Known rows, with every step that occurs:
P B S A: [-0.202, -2.210, 0.764, 1.012, 2.377, -0.082, 0.945, 0.428, -0.684, -0.812, 1.841, 0.099, -5.658, -0.275, 0.508, 0.100, -0.873, 0.833, 0.198, 0.854, 1.984, -0.287]
L F B S V: [-1.915, -1.043, 0.833, -0.633, -1.114, -0.497, 0.184, 0.380, -0.253, -0.080, 0.948, 0.410, 1.290, -1.125, -0.454, -0.317, 0.038, -0.350, -0.050, 0.197, 1.010, 1.520]
C A S V F B: [-0.098, 1.154, -0.774, 0.475, 0.460, 0.092, -0.203, -0.865, 0.645, -0.701, -3.117, 1.120, 2.285, 0.687, -0.864, -0.484, 0.591, 0.073, 0.044, -0.580, -2.372, -0.116]
C A F B P: [0.868, 4.439, -0.565, -0.428, -0.177, -0.525, -0.403, -0.311, 1.507, 0.617, -0.721, -0.770, 0.436, 1.064, 0.920, 0.332, -0.346, -0.991, -0.082, -0.071, -1.417, 0.702]
L F B S: [-1.643, -2.219, 0.011, -0.479, 0.394, -0.168, -0.518, -0.183, 0.249, -0.288, 0.471, -0.318, 3.187, 0.609, -0.138, 0.104, -1.086, -1.141, -0.125, -0.390, 1.255, 1.265]
P A S V F B: [-0.725, -0.033, -0.654, 0.216, 0.184, 0.346, -0.461, -0.859, -0.695, -0.233, -2.866, 1.540, 2.588, 0.216, -0.684, -0.396, 1.012, -0.246, 0.218, -0.224, -0.691, -0.359]
L F B P A: [-1.054, 0.604, -0.631, -1.071, 0.406, 0.492, -0.503, -0.580, -1.070, 2.078, -0.131, -1.099, -2.159, 1.154, -0.191, 0.066, 0.073, -0.902, 0.079, -0.003, 1.206, -0.013]
P A S: [0.452, -2.271, -0.987, -0.311, -0.896, 1.528, 1.193, 0.372, -1.685, -0.660, 0.646, -0.498, -3.313, -1.917, -1.455, 0.028, -0.023, 1.944, 0.081, 0.136, 0.983, -0.731]
L F B: [-1.756, -0.915, -1.591, -1.521, -0.740, -1.076, -1.791, -0.562, -0.310, -0.141, -3.005, 0.849, 3.247, -0.336, -0.523, -0.555, 0.073, -0.120, -0.412, -0.249, 0.905, 0.634]
L F B P: [-0.826, 2.168, -0.963, -0.420, -0.548, -0.849, -0.738, -0.039, 0.714, 0.553, -0.998, -0.387, 1.105, 1.076, -1.198, -0.109, 0.233, -1.535, -0.231, -0.236, 0.447, 3.069]
V F: [2.107, -3.806, -0.967, 2.180, 0.879, -0.216, -0.974, 0.299, -0.125, 0.600, 0.198, -0.237, 1.725, 2.723, -1.332, -0.193, 0.289, 0.312, -0.453, -1.363, -0.308, -0.371]
F B S A: [-0.702, -0.471, 1.513, 0.479, 1.912, -0.581, 0.408, 0.011, 0.425, -1.373, 1.424, -0.192, -2.906, -0.453, 0.724, 0.178, -0.600, -0.435, 0.335, 0.468, 0.999, 1.338]
F B S: [-0.651, -1.084, 0.403, -0.145, 0.183, -0.746, -0.309, -0.285, 0.312, -0.699, 0.503, 0.422, 1.100, 0.613, -0.880, 0.121, -1.330, -0.638, -0.105, -0.189, 0.517, 0.829]
V F B P A S: [0.311, 0.507, -0.901, 0.733, 0.454, 1.774, 1.028, -0.278, -0.494, -0.302, -0.575, -0.500, -0.289, 0.397, -1.289, 0.333, 0.509, -0.472, 0.367, -0.219, -0.104, 0.753]
V F B S: [-0.022, -1.948, 0.308, 1.258, 1.516, -0.175, -0.560, -0.503, 0.648, -0.354, 0.241, 0.231, 3.853, 2.535, -0.562, 0.228, -0.957, -1.519, -0.017, -0.879, -0.119, 0.624]
F B P A: [-0.200, 1.620, -0.318, -0.794, 0.194, 0.048, -0.332, -0.693, -1.037, 1.787, -0.146, -0.546, -3.806, 1.133, -0.760, 0.045, -0.176, -0.453, 0.113, 0.147, 0.600, -0.333]
S V F: [1.410, -2.898, -0.216, 1.973, -0.026, -0.352, -0.409, 0.638, -0.413, 0.771, 0.564, 0.329, 1.065, 1.464, -1.274, -0.471, 1.032, 0.570, -0.312, -0.895, -0.509, 0.031]
V F B P A C: [0.647, -0.538, 1.181, -0.596, 0.368, 1.859, 0.348, -0.102, 0.097, 1.052, 0.320, -1.056, -0.565, 0.511, 0.564, 0.446, 0.284, 0.418, 0.004, 0.103, -0.958, -4.316]
L F B S A: [-1.528, -1.449, 1.183, 0.286, 2.187, -0.115, 0.176, 0.099, 0.397, -1.080, 1.378, -0.805, -1.334, -0.465, 1.230, 0.187, -0.403, -0.942, 0.315, 0.375, 1.691, 1.630]

Rows:
[0.350, 2.939, -0.170, 1.142, -0.041, -0.893, -0.371, -0.110, 0.940, 0.610, -1.108, 0.418, 1.305, 2.142, -1.589, -0.165, 0.891, -1.750, -0.047, -0.446, -1.021, 2.729]	S V F B P
[0.480, 4.115, -0.343, 1.211, 0.571, 0.364, 0.760, -0.345, 1.619, -0.106, -1.212, -0.436, 0.163, 1.793, -1.383, -0.007, 0.614, -1.319, 0.164, -0.516, -2.533, 2.307]	C A S V F B P
[-1.091, -0.138, 1.136, -0.435, -1.300, -0.940, 0.345, 0.315, -0.164, -0.354, 0.933, 0.986, -0.362, -1.153, -0.999, -0.342, -0.197, 0.067, -0.027, 0.319, 0.328, 1.308]	F B S V
[-0.505, 0.939, 1.169, -0.653, -0.661, -0.150, 0.511, 0.110, 0.514, 0.059, 1.204, -0.096, 0.287, -0.956, 1.366, 0.027, -0.506, 0.130, 0.082, 0.288, -0.852, -0.520]	C A F B S V
[1.406, -0.372, -1.155, 0.146, -0.504, 1.248, 1.553, 0.344, 0.367, -1.404, 0.261, -1.265, -3.877, -1.188, -1.622, -0.127, -0.663, 2.405, -0.180, -0.407, -1.703, -0.532]	C A S
[0.818, -0.218, -0.144, -0.058, 0.046, 0.452, 0.241, 0.139, -1.328, 2.189, 2.151, -1.591, -5.700, 1.199, -1.021, 0.150, -0.215, 0.249, -0.015, -0.018, 1.036, -0.603]	B P A
[2.251, -0.450, -0.817, -0.425, -0.247, 0.292, -0.418, 0.323, 0.515, 0.832, 1.192, -1.642, -0.339, -0.128, 2.714, 0.265, -0.844, 1.681, -0.397, -0.396, -1.066, -3.257]	C A F
[-0.446, 0.287, -0.831, 0.506, -0.319, -0.397, -0.573, -0.514, 0.079, -1.073, -3.222, 1.939, 3.983, -0.008, -1.219, -0.497, 1.068, -0.255, 0.023, -0.378, -1.101, 0.939]	A S V F B
[-0.946, 1.978, 0.115, -0.702, -1.865, 0.639, 1.446, 0.333, -1.003, -0.316, -0.031, 0.575, -2.866, -2.537, -1.443, -0.246, 1.076, 0.626, 0.332, 0.788, 0.175, 1.385]	F B P A S V
[-0.354, 0.037, -0.638, 0.399, -0.109, -1.172, -1.395, -0.661, 0.011, 0.001, -3.086, 1.933, 3.396, 1.022, -0.994, -0.635, 0.858, -0.360, -0.157, -0.498, -0.953, 0.307]	S V F B
[0.925, -2.253, 1.880, -0.586, -0.225, 0.681, 0.936, 1.180, 0.351, -1.211, 1.816, -0.847, -4.257, -2.857, 0.889, 0.116, 0.258, 2.550, -0.190, 0.793, -0.046, -3.527]	S A C
[-0.653, -1.981, 0.374, 0.053, -0.871, -0.464, 0.902, 0.739, -1.249, 0.216, 1.401, 1.259, -3.094, -0.904, -1.129, -0.399, -0.412, 1.349, -0.165, 0.728, 1.273, -0.347]	P B S V
[0.158, 3.255, -0.381, 1.294, -0.263, -0.127, 0.419, 0.021, 1.041, -0.456, -1.249, 0.503, 1.901, 1.155, -1.942, -0.012, 1.092, -1.595, 0.136, -0.315, -1.173, 3.434]	A S V F B P
[0.092, 0.048, 0.482, -0.434, 0.791, 0.145, -0.181, -0.454, 1.077, -0.212, 0.881, -0.716, 2.472, 0.700, 2.072, 0.534, -1.677, -0.625, 0.034, -0.215, -0.627, -1.114]	C A F B S
[0.389, 2.033, -1.059, -1.569, -0.222, -0.632, -1.395, -0.900, 0.713, 0.052, -2.532, 0.371, 2.366, -0.257, 2.221, -0.022, -0.679, 0.549, -0.214, -0.075, -1.447, -2.258]	C A F B
[0.332, 4.058, 0.087, -0.010, 0.125, -0.872, -0.300, 0.109, 1.143, -0.110, -0.269, -0.145, 0.532, -0.064, 1.454, 0.398, 0.361, -1.446, 0.142, 0.505, 0.121, 2.060]	S A F B P
[-0.223, 1.381, 0.108, 0.160, 0.692, 0.430, -0.190, -0.626, -0.924, 2.165, -0.094, -0.341, -2.118, 1.882, -0.504, -0.023, 0.662, -1.021, 0.254, -0.110, 0.076, -0.198]	S V F B P A
[0.270, -2.272, 2.660, 0.474, 1.770, 1.358, 0.959, 0.423, 1.317, -1.446, 1.553, -0.825, -0.017, -0.674, 1.693, 0.522, -0.039, 0.376, 0.182, 0.385, -0.586, -3.063]	V F B S A C
[-0.259, 1.439, -0.226, -0.992, 0.114, -1.130, -1.328, -0.379, 0.210, -0.917, -2.037, 1.142, 2.397, -1.700, 2.793, 0.081, 0.228, -0.015, 0.086, 0.661, 0.575, -0.496]	S A F B
[0.487, 0.395, -0.163, -0.209, -1.820, 0.608, 1.808, 0.801, -0.118, -0.957, 0.858, -0.341, -4.446, -2.556, -1.616, -0.507, 0.367, 2.491, -0.079, 0.184, -1.415, 0.168]	C A S V
[-0.396, 0.470, -0.914, -1.883, -0.543, -0.358, -1.682, -0.897, -1.022, 0.665, -2.254, 0.970, 2.882, -0.890, 2.395, 0.086, -0.133, 0.200, -0.004, 0.375, 0.739, -2.540]	P A F B
[-0.085, -1.976, 1.334, 0.359, -1.423, -0.548, 0.924, 1.139, -0.444, 0.041, 3.266, -0.091, -2.344, -1.073, -1.281, -0.240, -0.246, 0.792, -0.153, 0.131, 0.776, 1.068]	B S V
[1.538, -0.105, -0.309, -0.356, -0.437, 0.805, -0.259, 0.504, -0.926, 2.009, 2.260, -1.559, -0.322, -0.046, 2.657, 0.723, -0.032, 0.108, 0.011, 0.210, 1.317, -1.833]	B P A F
[1.143, -1.693, 1.159, 0.753, 0.961, 0.274, 0.314, 1.081, 0.268, -0.521, 3.543, -1.331, 0.383, -1.253, 3.808, 0.811, -0.405, 0.120, 0.196, 0.491, 1.691, -0.556]	B S A F
[0.027, 0.964, -1.101, -1.409, -1.258, -1.275, -1.791, -0.452, -0.005, -0.406, -2.606, 1.459, 4.552, -1.141, 1.631, -0.069, -0.087, 0.162, -0.262, 0.200, 0.248, -0.918]	A F B
[-0.840, 0.035, 1.155, -0.547, -1.476, -0.646, 0.166, 0.475, -0.056, -0.262, 1.198, 0.836, 2.082, -1.547, 0.985, 0.003, -0.057, -0.175, 0.046, 0.500, 0.529, 0.550]	A F B S V
[0.693, -3.566, -0.019, 2.288, 1.207, 0.280, 0.209, 0.349, -0.666, 0.709, 0.855, 0.722, 1.118, 2.219, -0.814, -0.219, 0.190, 0.095, -0.117, -0.526, 0.210, -0.617]	P B S V F
[-0.197, 1.295, -0.834, -0.391, -0.592, 1.366, 1.209, -0.121, -0.760, -0.554, -0.355, -0.372, -2.269, -1.143, -1.491, 0.224, 0.192, 0.230, 0.311, 0.317, 0.363, 0.930]	F B P A S
